(in the rows, 128 means zero)
Known rows, with every step that occurs:
vidus/barob/rebor/pega: [134 160 117 102 144  87 143 128  90  86 157 146 114 108 122 116 166 124
  89 138  93 112 155  27 129 126 135  95 154 145 114 140  62  74 100 131
 151 160 106 101 118 104 121 157 133]
tuma/rorip: [117 120 110 203 154 128  86 142 163 132  72 109 123 117 130 165 129 132
 125 123 153  91  83 140 132  78 130 124 114 146 150 103 197 128 138 135
 143 131 155 147 134 152 122 126  73]
barob/rebor: [181 118 117 147 134 106 136  94 131 131 115 136 131 134 167 119 132 130
 114 164 135 110 152 154 169 131 139 106 125 146 132  80 105 121  56 127
 107 113 116 125 122 122 104 162 118]
nefudu/gamu/kozat/togoko/rebor/barob/vidus: [163 159  82 182  86 173 133  74  90 134 111 175 103  51  83 109 169  99
 114 187 106 136 134 178  77  60 167  96 146  64 131 106  99 131 164 104
 130 130  90 102 134  66  81 149 169]
vune/fetupi: [155  98 123 143  83  82 136 119 128 124  58 107 147 113 136 156 133 126
 171 148 126 114 151 129 116 130 121 134 113 124 140 102 152 157 165 123
 112 121 199 142 138  65 135 106  83]
barob/vidus: [151 123 138 149 128 108 116 103 149 121 135 112 123  97 140 125 126 146
 155 193 161 100 146 211 126  87 133  93 119 133 147 104 115 121  91 106
 121  81 104 108 133 169 122 138 119]
rebor/pega: [102 124 138  72 153  52 136 131 121 117 149  91 132  87 125 121 132 129
 106 119 112 109 118  65  99 118 107 120 128 131 130 131 143 125 139 144
 176 119 151 106 151 102 140 130 116]
gamu/kozat/togoko/repu: [155 150  96 196 101 196  90  66 129  92  91 229  98 112 135 125 181  65
 141 163 134 107 113 181  65  74 147 121 151  88 121 120  90 166  78 128
 156 100 111 134 114  65  84 123 160]
magir/pega: [ 96 136 132 124 112  70 128 148 149 104 105 136 137 146 150 152 126 125
 127  86  85 133 127  85 105 106  92 139 159 130 138 133 159 151 116 129
 138 126 158 134 111 136 129 102 125]
remirab/barob/rebor/togoko/kozat/lalug: [189 152 162 127 166 151  96 117  90 107 113 182 136 160 125 119 172 132
 100 139 160  94 142 151 103 108 163 125 141 132 137 159  80  95  95 142
 126 134 115 110 118 110 137 156 125]
vidus/barob/rifan/pega/tuma: [ 57 110 139 162  95 210 134 159 125 123 184 165 108 173 109 123 121 145
 120 118 115 155 141  40 137 131 114 115 119 134 109 173  69  97 122 127
  97 151 114 123 101 147 145 113 151]
remirab/barob/rebor: [191 145 164 157 102 140 100 121 103 111 108 196 146 164 145 124 206 128
 105 145 157  91 162 113 138 102 145 117 122 144 130 139  69 105 114 181
 103 155 111  94 107 122 123 164 127]
remirab/barob/rebor/togoko/repu: [178 167 179 144 135 176  98 124  97 111  99 184 160 152 147 137 201 123
 111 152 173  85 161 131 112  96 144 105 132 145 128 161  78 147  77 157
 100 146 103  97 105  97 141 172 108]
remirab/barob: [154 132 182 166  85 144  83 143 116  96  82 183 155 151 128 136 196 124
 112 126 149  92 130  83  93  78 124 125 127 138 141 156  98 129 159 187
 129 166 137  87 116 126 138 137 123]
vidus/barob/rifan/pega/rebor: [ 89 129 135 153 105 181 147 140 120 137 160 164 109 158 124 141 119 150
 122 120 116 170 132  37 161 128 120 125 135 143 106 165  63  82 133 128
  88 156 105 115  97 151 144 122 154]
magir/pega/rebor/togoko/kozat/fetupi/vune: [141 169  98 111 146  24 134 145  96 120 118 118 125 120 142 162 114 135
 161  82 103 191 124 145 107 127 130 193 141 103  90 177 192 143 128  79
 115 104 141 165 120  99 184 139 102]
gamu/nefudu: [113 115  94 205 132 130 116 129 144  96 110 179 117 122 147 148 174 104
 124 157 105  99 139 131 114  77 127  96 153 111 117 104  76 112 106 136
  91 126 181 104 129 116  81 149 109]
pega/tuma: [ 87  83 161 158 103 115 113 149 130  95 172  90 131 144 119  93 108 130
 150 135 121 119 138 151 123 147 131 125  85 106 104 123 156 189 102 116
 129 138 151 123 121 121 142 140 119]
lalug/kozat/togoko/rebor/pega/tuma: [100  91 109  92 155 115 130 123 114  93 156  86 146 120  90  93 135  73
 139 135  86  88 131 170 109 173 141 105 141  87 146  89 170 135 146  93
 144 165 124 171 137 168 163  83 153]
tuma/pega/rifan: [ 85 101 148 141 143 122 118 151 148 132  66 112  85 180 155 152  92 126
 135  86 159 135 133 155 142 179 109 182 153 169 135 134 196 138 127 147
 116 155 113 116 131 144 113 110 113]
vune/fetupi/kozat/togoko/rebor/pega/tuma/gorov: [129 130  61  99 101  58 117 140  94 131 115 133  93 122  87 125 131 114
 202 129 160 133 148 125 100 201 180 159 115  93 128 131 183 191 216  96
 165 135 171 193 133  59 145 102  93]
remirab/barob/rebor/pega/tuma/gorov/kapi: [137 136 115 122 102  80 118 148  61  91 175 182 120 195 118 101 212 122
 154 113 155  93 145 119 124 147 154 122 125 139  96 184 105 147 127 175
 143 154  82 106 104  76 143 170 103]
tuma/gorov: [ 94 116  88 175 102  78 112 105 139  80  56 146 105 139 141 134 105  83
 158 117 143 121  75 106  98 129 123 115 164 168 144 132 182 189 106 128
 144 114 115 125 136 112 140 126  61]
mevu/dake: [153 139 108 152 109 106 106 160 160 105  98 125 127 132 133 145  62 132
 169 140 156 114 133 115 123 102 115 124 130 165 144  60 129 132  91 136
 141 143 185 117  99 121 128 149 142]
remirab/barob/vidus: [169 148 181 160  97 143  84 128 117 102 123 178 140 136 123 129 201 142
 137 167 178  83 157 159 102  65 139 107 118 134 142 157  77 107 141 166
 114 129 102  79 116 159 137 144 129]
rifan/pega: [117 122 175 150  97 175 150 106 180 152 112 107 148 155 132 158  99 129
 121 103 123 127 136  80 135 118 101 152 125 148 141 115 149 158 122 151
 124 111 174 137 123 162  90 119 128]
pega/rebor/barob/rifan: [124 110  95  91 125  91 160 136  79 162 181  78 118 101 127 118 136 146
  92 159 104 189 115 152 171 135 131 105 107 119  88 144 111 104 142 119
  91 147 106  86 128 108 188 152 126]
rebor/pega/tuma/gorov: [ 40 118 124  85 137  35 132 146 103  80 205  85 102 125  99  90 112 107
 154  97 124 123 112  87  94 165 129 126 115 127  97 166 184 177 124 130
 175 119 133 115 143  87 167 137  91]
fetupi/kozat/lalug: [155  77  81  99 116 111 106 122 153 123  79 126  74 124 104 109 148 165
  95 148 160 133 104 108 104 145 177 141 142 111 151 113 131 137 187 134
 209 124 163 155 137 157  84 122 119]
tuma/gorov/kapi: [109  86  33 188  81  64 124 122 119  89  42 148 105 177 145 142 124  94
 192 118 139 110  58 148  99 137 119 112 173 165 136 136 186 223 121 119
 168 127  88 147 121  84 125 126  55]
gamu/kozat/togoko: [158 131  98 187  96 152 109  69 149  97 110 215  94 105 119 131 157  73
 132 147 104 111 120 157  76  93 145 132 153  83 126 107  71 135  95 134
 149 108 117 137 105  85  93 120 170]
rebor/togoko: [116 112 167 122 158 112 134 129 161 120  90  80 154  89 130 162  83 126
 115 136 110 104 120 114  86 120 109 111 144 131 145 120 133 180  83 100
 125 127 142 129 118 111 165 137  93]
nefudu/gamu/kozat/mevu: [133 127 128 198  37 182 137  67 144 103  58 183 118  61 112 137 177  84
 115 143 116 131 107 103  72  84 151 106 130  65 126 106  73 176 162 138
 137 116 101 109 121  71  59 169 149]
rebor/togoko/kozat/fetupi: [142 144 126 150 175 130  90 126 113 120  88 122 143  84 132 136  80 114
 124 138 131 133  98 182  54  90 129 139 125 117 138 148 162 159  97  80
 144  90 128 150 161 110 181 136 100]
lalug/kozat: [131  47 124 108 103 120 128 120 150  78  80  73 150 130 128 121 154  86
 107 150  71  86 116 153 109 118 110  91 152 130 156  84 145 140 149 131
 133 147 143 125 146 184 149 106 106]
rebor/pega/rifan: [ 60 110 145  75 151  85 144 135 110 131 179  66 122 112 141 113 124 147
 117 103 128 138 131  76 134 170 101 150 110 131 119 151 157  83 158 152
 155 120 135 105 143 113 137 133 137]
vidus/barob: [115 133 135 164 102 129 113 144 120  70  88 150 127 114 120 135 150 117
 104 134  91 113 122  30  97  95 117 100 158 142 133 140  88 115 131 127
 150 180 129 102 117 122 126 128 126]
nefudu/gamu/kozat/togoko: [152 109 111 204  63 149 129  60 126 119  88 187 105  70 111 118 148  92
 111 151 109 135 116 119  70  72 159 129 151  62 126  93  89 163 146 126
 140 128 106 113 119  67  74 136 170]
pega/rifan/barob/rebor: [146 124 152 140 131 163 137 154 180 153 164 113 145 160 173 108 118 160
 121  96 153 145 139 152 214 169 107 148 106 160 112 111 105 103 106 157
  92 110 119 123 120 168  83 138 147]
togoko/rebor/pega/magir: [110 186 148  86 179 100 134 141  76 130 122 106 149 123 117 121 100 154
 184 122 124 118 129 106 153 158 129 138 105 136 133 135 202  97 171 117
 152 155 145 137 158 104 118 139 130]
remirab/barob/rifan/pega/magir: [111 121 195 139  82 216 115 133 110 162 160 196 139 200 132 138 159 167
 137 111 170 141 145  79 150 123 127 155  93 135 121 193  73  77 165 194
  80 138 108 113 105 160 152 119 154]
rifan/pega/tuma: [ 80 108 192 152  88 178 149 133 165 136 185  86 140 177 110 127  90 134
 145  97 119 134 155 108 142 151 115 160  92 124 109 131 162 189 112 138
 117 120 177 141 114 157 107 126 136]
tuma/pega/rebor: [142 129 150 125 154  49 131 142 138 123  71 111  90 153 140 160  89 121
 149 100 145 138 125 170 151 154 139 176 162 160 108 118 186 179 113 128
 117 168 117 109 125 133 127 129 101]

Rows:
[138 131  97  87 122 111 138 127 104 132 163  67 123  62 100 117 168 128
  73 197 102 125 142 185 102  80 122  62 122 125 136 135 112 108 127 118
 139 113 112  76 151 130 157 143 108]
rebor/barob/vidus
[129 138 166 108 185 133 137 178 192 151 105 115 106 176 152 157  77 139
 122  60 159 131 144 174 171 187 110 177 161 184 120 130 150 155  84 142
  95 137 104 128 121 157 106 118 109]
tuma/pega/rifan/barob/rebor/togoko
[140 130 163 127 187 130  96 135 123 114  82  93 149 109 142 149  63 109
 121 140 113 109  96 172  64  85 110 120 140 132 149 134 151 178  85  75
 151 116 141 122 146 107 166 141  99]
rebor/togoko/kozat
[173  78  76  98  84  81 127 122 134 132  55 114  92 118 102 135 156 160
 149 151 155 132 143 123 106 162 172 154 123 103 146 111 144 143 222 124
 168 116 211 172 142  88 104 102  89]
vune/fetupi/kozat/lalug
[124 144 160  97 100 138 186 116 130 166 172  52 142 129 109 150 119 132
  99 110  88 171 143 101 167 139 120 151 117 134  96 140 148 146 149 145
 111 141 163 106 120 141 123 146 133]
rifan/pega/rebor/barob
[ 90 102 153 126 140 177 168 120 155 201 177 118 127 158 145 157  65 168
 141 120 146 180 129 123 180 153 113 144 108 135 110 144 103 124  99 116
  54  99 115 139 103 155 166 124 139]
barob/rifan/pega/rebor/togoko
[132  68 104 125 122 159 109  83 131  90  88 108 150 113 137 110 166  55
 113 168 118  85 109 187  86 122 134  92 164 101 160  83 142 166 104 105
 145 138 109 158 135 172 147  75 136]
lalug/kozat/togoko/repu
[146 105  77  98 144 144 132 102 113 111 124  88 144  91  92 109 161  72
 113 185  85  90 134 224 108 132 142  69 160  99 170  81 143 105 144  85
 127 151  99 150 142 187 161  84 145]
lalug/kozat/togoko/rebor/barob/vidus
[107 190 141 110 184 144 127 184 130 147 128 119 158 137 128 117 113 154
 157  85 139 126 119 110 169 151  96 138 111 159 137 131 188  99 177 135
 137 143 156 130 156 123  99 128 136]
togoko/rebor/pega/rifan/barob
[100 169 106 108 143 212 151 150  78 188 134 119 142 150 106 131 112 157
 133 142 111 164 131 133 171 143 113 110  97 142 137 152 170  76 172 117
  93 152 132 135 151 120 141 126 133]
togoko/rebor/barob/rifan/pega/magir
[ 96 143 161  61 163  97 143 163 156 143 224  75 132 104 132 104 126 167
 127  97 147 132 135 124 156 146 101 139 106 142 112 150 119  87 149 154
 147  87 122 101 146 158 119 126 144]
rebor/pega/rifan/barob/vidus
[153 123  39 112 128 160  94 141 110 188 110 167  93 106 107 120 143 135
  91 169 154 152 112 134 115 141 164 115 128  97 160 117 111 132 188 102
 162 155 107 169 130 140 138 111 151]
fetupi/kozat/togoko/rebor/barob/rifan
[ 73 123 150 137  99 200 145 135 113 133 165 163 112 164 121 138 109 158
 130 120 114 163 137  24 153 140 120 130 124 140 115 177  64  63 138 135
 101 152 100 128 104 159 138 110 157]
vidus/barob/rifan/pega/magir
[105 158 119  70 116  29 164 157  98 119 165  79 130 120 128 144 146 128
 104  92  53 177 134 105 135 127 110 138 152 115  93 156 158 140 144 122
 125 154 146 104 109 118 161 130 130]
magir/pega/rebor/barob
[ 49 132 134 155 130  83 107 188 146 101 171 108 118 169 119 140 122 135
 154  68 101 128 127 127 122 123 117 151 116 111 108 148 210 164 121 117
 134 137 166 156 102 147 143 110 106]
magir/pega/tuma/rorip
[124 100  98  92 158 112 131 107 122 103 111 101 152 105 105 113 141  70
 124 141  87  83 118 152 105 152 131 101 163 101 167  79 161 116 152 101
 149 159 123 168 143 169 153  77 148]
lalug/kozat/togoko/rebor/pega
[ 91 127 170  33 151  42 153 117  87 119 191  63 130  97 121 112 108 155
 143 117 110 128 130  73 129 164 131 150 103 117 105 153 149  98 154 144
 176 126 131 116 148 113 144 134 132]
rebor/pega/magir
[ 89 103  89  89 110 191 160 141 117 190 172 101 125 122 110 133 141 137
  51 143  96 172 122 100 128 106  91  91 113 135 132 157 104  95 141 146
 103 118 131 104 142 122 168 115 124]
rebor/barob/rifan/pega
[156 135 116  80 167  60 153 102 111 135 169 115 126 110 150 110 139 134
 104 147 126 109 155 115 157 141 136 110 123 141 120 101 107 100  77 136
 138 105 119 116 136 102 119 163 122]
barob/rebor/pega
[ 79  89 156 123 111 200 156 108 139 195 179 134 121 180 149 136  72 177
 155 124 152 174 132 109 185 160 116 153  86 134 121 148 111  86 123 141
  76  93 112 149 119 170 140 105 152]
barob/rifan/pega/magir
[134  48 107 117 116 115 127  86 151  93 107  94 145 107 121 116 141  63
 103 151  87  87 115 162  97 142 132 102 166  95 163  70 125 138 124 111
 139 147 113 161 125 190 158  72 146]
lalug/kozat/togoko
[ 92 108 105 165 110 166 112 151 112 108 120 188 107 132 132 127 139 139
 105 145 119 141 114  42 119 101 111  87 142 141 134 154  55  77 123 123
 110 156  95 109 114 129 156 115 136]
vidus/barob/rifan
[ 80 121 129 161 102 208 134 143 135 134 139 181 113 159 122 144 127 142
 106 120 116 151 128  21 133 110 105 112 140 148 131 163  61  81 129 136
 102 146 113 122 106 151 137 106 147]
vidus/barob/rifan/pega
[176 111  31 190  82  86 110 102 120 130  52 164 121  75 130 132 179 137
 135 141 169 164 117 117  98 115 146 168  97 111 122 139 177 102 154 128
 122  74 141 188 163  90 153 138  74]
kozat/fetupi/vune
[142 145 114 195  34 179 131  87 150  99  65 186 111  69 105 142 145  88
 141 142 131 132 118 103  75  81 153 110 129  79 126  84  67 167 150 140
 139 123 120 108 104  66  62 179 165]
nefudu/gamu/kozat/mevu/dake
[ 53 121 141 128 107 101 137 154 136 119 134 111 126 171 168 143 120 143
 137  70 100 160 140  94 141 159  84 168 142 130 127 152 173 111 136 135
 115 128 142 132 102 148 125 106 146]
magir/pega/rifan
[166 143  85 190 135 135  62 115  88 114  80 170 126 112 147  99 117 108
 133 144 151 147  84 199  75  66 138 152 103 120 137 136 176 127 132 106
 160  81 131 146 187 126 143 127 120]
togoko/kozat/fetupi
[ 99 104 135 118 176 188 153 110 133 193 179 126 106 171 134 134  54 170
 140 119 160 188 105 165 163 149 133 154 117 126 115 155 121  96 101  97
  87  79 122 149 124 154 154 111 147]
barob/rifan/pega/rebor/togoko/kozat/lalug
[117 170 126 110 182  96 130  94  92 146 150 133 140  90 112 117  89 121
 166 129 143 119 124 120 129 178 154 147 127  94 143 109 164 105 129  94
 158 148 110 179 126 119 131  93 175]
kozat/togoko/rebor/pega/magir
[115 202 139 106 190 143 128 177 131 150 155 115 148 127 125 113 115 166
 174 112 158 120 135 158 174 143 107 126 106 157 137 131 178  84 166 121
 128 117 133 125 156 144  98 133 141]
togoko/rebor/pega/rifan/barob/vidus
[115 115 166 146 117 165 125 172 190 141 144 103 152 150 160 116 111 156
 125  81 145 145 114 129 179 152  90 155 108 155 121 125 128 122 143 160
 112 120 138 118 127 171  95 116 143]
pega/rifan/barob
[137 155 166 126 160 197 129 147 178 152 158 114 156 137 169 127  99 130
 121  86 163 144 119 185 180 180 114 140 102 138 122 128  88 125  88 120
 104  90  93 144 119 165  98 150 149]
pega/rifan/barob/rebor/togoko/kozat/mevu
[188 168 166  52 165  84 154 152 170 143 207 115 158 118 137 102 118 160
 120  94 128 121 135 121 193 142 128 133 110 153  98 112  82 123  97 159
 141 100 127 127 139 151  93 138 134]
rifan/barob/rebor/pega/magir
[143  96 105 183  74 153 140  69 128  99  71 170  88  90  94 103 160 125
 107 149 110 139 105 116  77  76 165 127 154  78 123 107 110 132 168 139
 153 115 140 102 137  65  51 144 146]
nefudu/gamu/kozat/lalug
[106 114 148 129 160 188 144 124 131 198 173 126 123 172 152 148  53 156
 144 121 149 182 114 162 166 130 114 151 105 135 114 153 116 122 100 100
  70  90 113 135 121 150 165 127 141]
barob/rifan/pega/rebor/togoko/kozat
[134 153 160  95 107 136 187 107 131 170 201  48 133 120 105 145 122 144
 117 136 106 166 159 151 172 130 130 141 113 132  97 140 137 131 136 131
 103 117 140 101 120 164 123 151 137]
rifan/pega/rebor/barob/vidus
[186 141 135 124 193 120 120 105 112 132 115 117 138 128 165 133  85 118
 115 162 127 108 138 200 129 116 138 110 133 142 136 104 113 143  34  81
 117 104 111 128 132 106 138 172 107]
barob/rebor/togoko/kozat
[220 169 159 111 187 141 117 165 192 141 138 135 170 127 151 125  91 131
 105 108 130 107 113 184 151  90 115 112 133 163 127 101  83 173  53 116
 125  95 133 131 139 148 107 143 114]
rifan/barob/rebor/togoko/kozat
[165 135  96  64 110  65 131 123  85 161 108 115 113 101 102 139 129 148
 193 145 149 134 165 117 123 197 180 175 103  83 134 121 155 137 237 105
 165 144 172 192 135  78 129 100 123]
vune/fetupi/kozat/togoko/rebor/pega/magir
[117 120 171  99 144  79 126 131 127 118  77 109  93 163 134 152  74 135
 162  99 141 126 133 153 137 173 140 184 146 155 121 135 187 152 121 139
 136 161 108 127 136 144 119 110 105]
tuma/pega/magir
[149 173  78 145 163 138 122 101 101 155 132 135 135  69 101 120 128 104
 120 180 138 116 131 194 111 123 148  92 139  99 163  98 139 111 110  77
 133 140  97 154 129 128 141 100 159]
kozat/togoko/rebor/barob/vidus
[152 140 165 126 171 176 123 163 162 154 164 103 150 160 173 115  84 151
 122  94 147 144 126 190 186 155 106 152 111 158 116 127 115 115  92 124
 101 102 115 125 130 157 104 145 140]
pega/rifan/barob/rebor/togoko/kozat
[118 184 122 117 182 106 121 150 103 128  89 130 150 116 120 128 119 133
 154 125 126 104 119 101 126 121 109 114 123 148 152 117 197 118 159 117
 153 148 162 129 160  96 116 135 117]
togoko/rebor/pega
[144 148 170 106 125 124 118 133  79 122 170 163 137 162 143 111 209 143
 104 119 159 108 173  88 150 142 138 138 112 140 114 168  79  61 142 194
 115 149 103  84 113 113 132 167 143]
remirab/barob/rebor/pega/rifan
[197 166 143  76 166  92 144 162 192 142 181 134 160 112 137 108 135 144
  96  94 129 108 127 116 174 111 113 113 126 162 114  98  78 139  87 159
 142  96 140 122 141 145  91 135 125]
rifan/barob/rebor/pega
[105  92  98  76 132 193 160 101 104 154 159  91 146 140  94 117 125  94
 120 145  80 132 132 169 146 181 136 111 137  97 150 111 142  80 164 105
 104 159 100 178 134 195 169  68 167]
lalug/kozat/togoko/rebor/barob/rifan/pega/magir
[215 153 143 130 140 128 130 154 208 140 138 150 164 131 152 114 128 141
 105 109 138 110 124 148 184 104 117 111 126 166 123  81  77 157  73 151
 117 103 136 128 129 162  79 135 123]
rifan/barob/rebor
